Each row comes from the steps of one path. Every step used is in the known rows, and no mark comes twice. Write the path behind each row, first mark first.
Known rows:
norugug/vupar/tele: [ 14 -12  13   9  33 -60 -31  -2 -15  -7  -8 -15 -21  39 -26 -55  -3  31
  34  -1  42  37  31  -5]
poge/vupar: [ 13  -8  12  17  13 -25  19  27 -11 -14  37  -2  -5  58 -32 -40 -17  38
 -11  44  59   9  47   5]
dile/vupar/tele/muduf/poge: [ 21  13  27 -19  18 -86  17 -58  11  -9  -2  -5 -37  79  -3 -64 -48  38
  10  57  48  48  27  35]
tele/muduf/poge/vupar/legon: [ 19  18  45 -12  18 -22  68 -12  35   7  48   5 -10  77  11 -61  -8  31
  -7  74  58  31 -16  45]
dile/legon/vupar: [ -1  -9  11   8 -18 -30  12  14 -34  21  20  -5 -15  93 -48 -64  14  55
 -20  57  23  24  66  11]
vupar/gogad/tele: [  0  14   0  -4  43 -65 -12 -34 -10 -31 -24 -19 -16  30 -31 -38 -29  11
   4  31  61  37  31 -12]
muduf/tele/gogad: [ 26  12   7 -11  36 -36  23 -43 -21 -19   1 -43 -17  51 -38  -6 -22  46
 -21   1  40  20  10 -46]
dile/legon/vupar/gogad: [  1 -10  10 -10  14 -40  -6  -9 -36   9  -6 -20 -36  89 -43 -68  -2  57
 -37  59  21  50  67  -3]
dile/legon/vupar/tele/muduf: [ 19   4  23  -2  25 -68  -5 -35  -2  18   7   5 -35  84 -25 -57  -6  50
 -14  77  36  49  55  29]
vupar/norugug: [-13 -14   5  17  22 -44   3  -4   4 -23  -5  -3   1  40 -41 -23  26   7
  37  22  39  -1  56   9]
poge/muduf/tele/gogad: [ 43  22  21  -3  45 -42  28 -49 -28 -25 -15 -20   8  56 -19  -9 -23  62
 -29  15  50  17   6 -19]
muduf/tele/gogad/vupar/legon/dile: [ 25  19  25   3  23  -5  23 -52  -7  16  50  -6 -11  85   6 -58 -14  56
 -72  20  44  23  -8 -41]
gogad/tele/muduf/poge: [ 10  37  18  -3  11 -76  37 -41  28 -28   1  -2   2  44  -5 -43 -22  19
  31  46  75  25 -13  30]
poge/vupar/tele: [ 22 -16  17   7  42 -48   4  10 -12 -19  26   1 -21  47 -29 -38 -34  43
  -8  60  64  24  52   0]
dile/vupar: [ -1  -3   6   9  -9 -40   1  -6 -27   5  10 -10 -18  78 -41 -58 -24  23
  -7  28  31  20  62  12]
poge/muduf/tele/gogad/vupar/norugug: [ 44  24  16  10  71 -55  -1 -65  -5 -43 -16   1  25  45  10 -11  -8  64
 -44  12  64  21  21 -19]
muduf/poge/vupar: [ 13  -7  22  -1   0 -31  52  28  -8 -26  35  -8  -5  67 -20 -54 -27  56
  -4  52  64  16  21  12]
gogad/tele/muduf/vupar: [ 20  28   9  16  50 -52   7 -24  14 -25  34   0  -9  49 -10 -37 -19  34
  -8  37  84  55   5   6]
poge/muduf: [ 10   6  22  17   4 -41  20   2 -15 -10  -7  15  16  55 -14 -43  -7  32
  12  33  45  -4  35  34]
gogad/tele: [ -5  12   1  16  11 -51   5  -9  -7 -18   4  -3   5  32 -37 -36 -12   9
  20  29  62  12  32   4]
legon/vupar/tele/muduf/poge: [ 10   9  29 -17  22 -74  27 -32  17 -19  -3  -3 -37  71  -7 -62 -15  51
  20  65  47  61  20  34]
dile/legon: [  2  -6  10  10 -18 -34  19   6 -20  19  21  -4  -8  73 -38 -47   3  30
  -4  40  26  -4  48   8]
tele/gogad: [  6   6   3   2   8 -31  14 -20  -4  -2   9 -34  -7  44 -20 -27 -15  20
  -5  10  38   0  26 -22]
legon/dile/vupar: [ -5 -12  15  23 -25 -28  -3   0 -32  14  30   5 -17 102 -41 -76 -23  40
 -15  42  43   7  65   2]

Which path is each row?
[ 24  36  18 -12  55 -91 -16 -58  22 -35 -30 -30 -17  40  10 -65 -18  32
  28  18  78  68 -31  11]  norugug/vupar/gogad/tele/muduf/poge
[ 16  28  21 -26  30 -83  14 -59  -1 -12 -15 -15 -25  83 -12 -73 -20  59
 -23  88  63  75  16  21]  dile/legon/vupar/gogad/tele/muduf/poge
[ 20  11  15  13  35 -34  20  -4  16 -14  38  -5 -22  67  -5 -41  -6  42
 -12  29  54  41  10  11]  tele/muduf/vupar
[ 20  -7  22 -18  33 -43  35   3  -9 -37   8 -21 -25  63 -14 -56 -40  58
 -21  58  62  42  19  -3]  muduf/poge/vupar/gogad
[ 11  32  18 -24  43 -83  14 -55  14 -38 -27 -18 -26  59  -9 -66 -26  43
   0  66  70  80   8  19]  legon/vupar/gogad/tele/muduf/poge
[ 13   5   1  -1  70 -47  -7 -18 -19 -42   9 -21 -25  44 -22 -42 -33  44
 -28  32  75  77  20 -31]  muduf/vupar/gogad/tele
[ 13  37  18 -23  44 -88  19 -64  26 -39 -23 -17 -20  41   3 -45 -36  20
  15  52  74  51 -13  18]  vupar/gogad/tele/muduf/poge
[  6  10  -2  17  34 -48 -13 -39  19 -22   9 -14   8  35   8 -30   4  24
 -24   7  50   3  39 -21]  tele/gogad/vupar/norugug
[-17  -8  29  14 -16   1  31   7  -4  31  46  14  -9  85 -22 -71  15  16
   4  45  33   0  23  12]  vupar/legon/dile
[ 21  -1  23  21  30 -24  25  19 -25 -21  26  12   8  70  -6 -48 -13  61
 -19  32  58  34  23  14]  poge/muduf/vupar
[ 17  27  11  -9  44 -74 -19 -57  -6   0 -12  -9 -24  73 -23 -58  -9  42
 -33  80  60  67  41  14]  dile/legon/vupar/gogad/tele/muduf
[ 15  -9  13   4  17 -47 -18 -53 -31  13  15 -16 -33  87 -19 -64 -50  50
 -35  44  52  25  60 -31]  legon/dile/vupar/tele/gogad
[ 14   9  51   2   3 -11  64  -7  27  15  68  21 -10 104  11 -80  -7  49
 -15  89  70  21 -13  39]  tele/muduf/poge/vupar/legon/dile
[  6 -20  14   0  11 -51  -1  -4 -35  15   9   0 -32  83 -44 -60  -5  58
 -15  65  27  45  73   7]  dile/legon/vupar/tele
[ 29  14  15   3  80 -53  -3 -25 -27 -43  -9   3   1  47  -3 -46 -38  61
 -35  49  84  73  17  -5]  poge/muduf/vupar/gogad/tele
[ 25  35  10   3  68 -83 -49 -55  17 -22 -30 -25 -17  32  -5 -52  -9  13
  17  14  73  61  -3   3]  norugug/vupar/gogad/tele/muduf
[ 17  13  21   1  35 -73  -1 -39  25  -7   1   3 -29  44 -11 -31 -17  11
  27  42  46  24  27  26]  vupar/tele/muduf
[ 27  30  24   3  29 -66  36 -22  23 -35  30   2   5  52  -2 -45 -36  43
   0  75 100  32  -4  28]  gogad/tele/muduf/poge/vupar
[ 33   7  24   6  55 -66   2 -22  20 -15  25   6 -25  52 -10 -33 -33  36
  -6  69  73  31  35  23]  poge/vupar/tele/muduf
[-12  -1  21  -4  -4 -15  21 -16 -14  33  27  -5 -19  86 -28 -69  -9   7
 -15  39  19  31  41  21]  dile/vupar/legon
[ -4 -10  29  22  -6  -1  -3  12 -11  35  37   1  -6  83 -19 -89  32  27
  17  11  36  19   4   4]  norugug/vupar/legon/dile
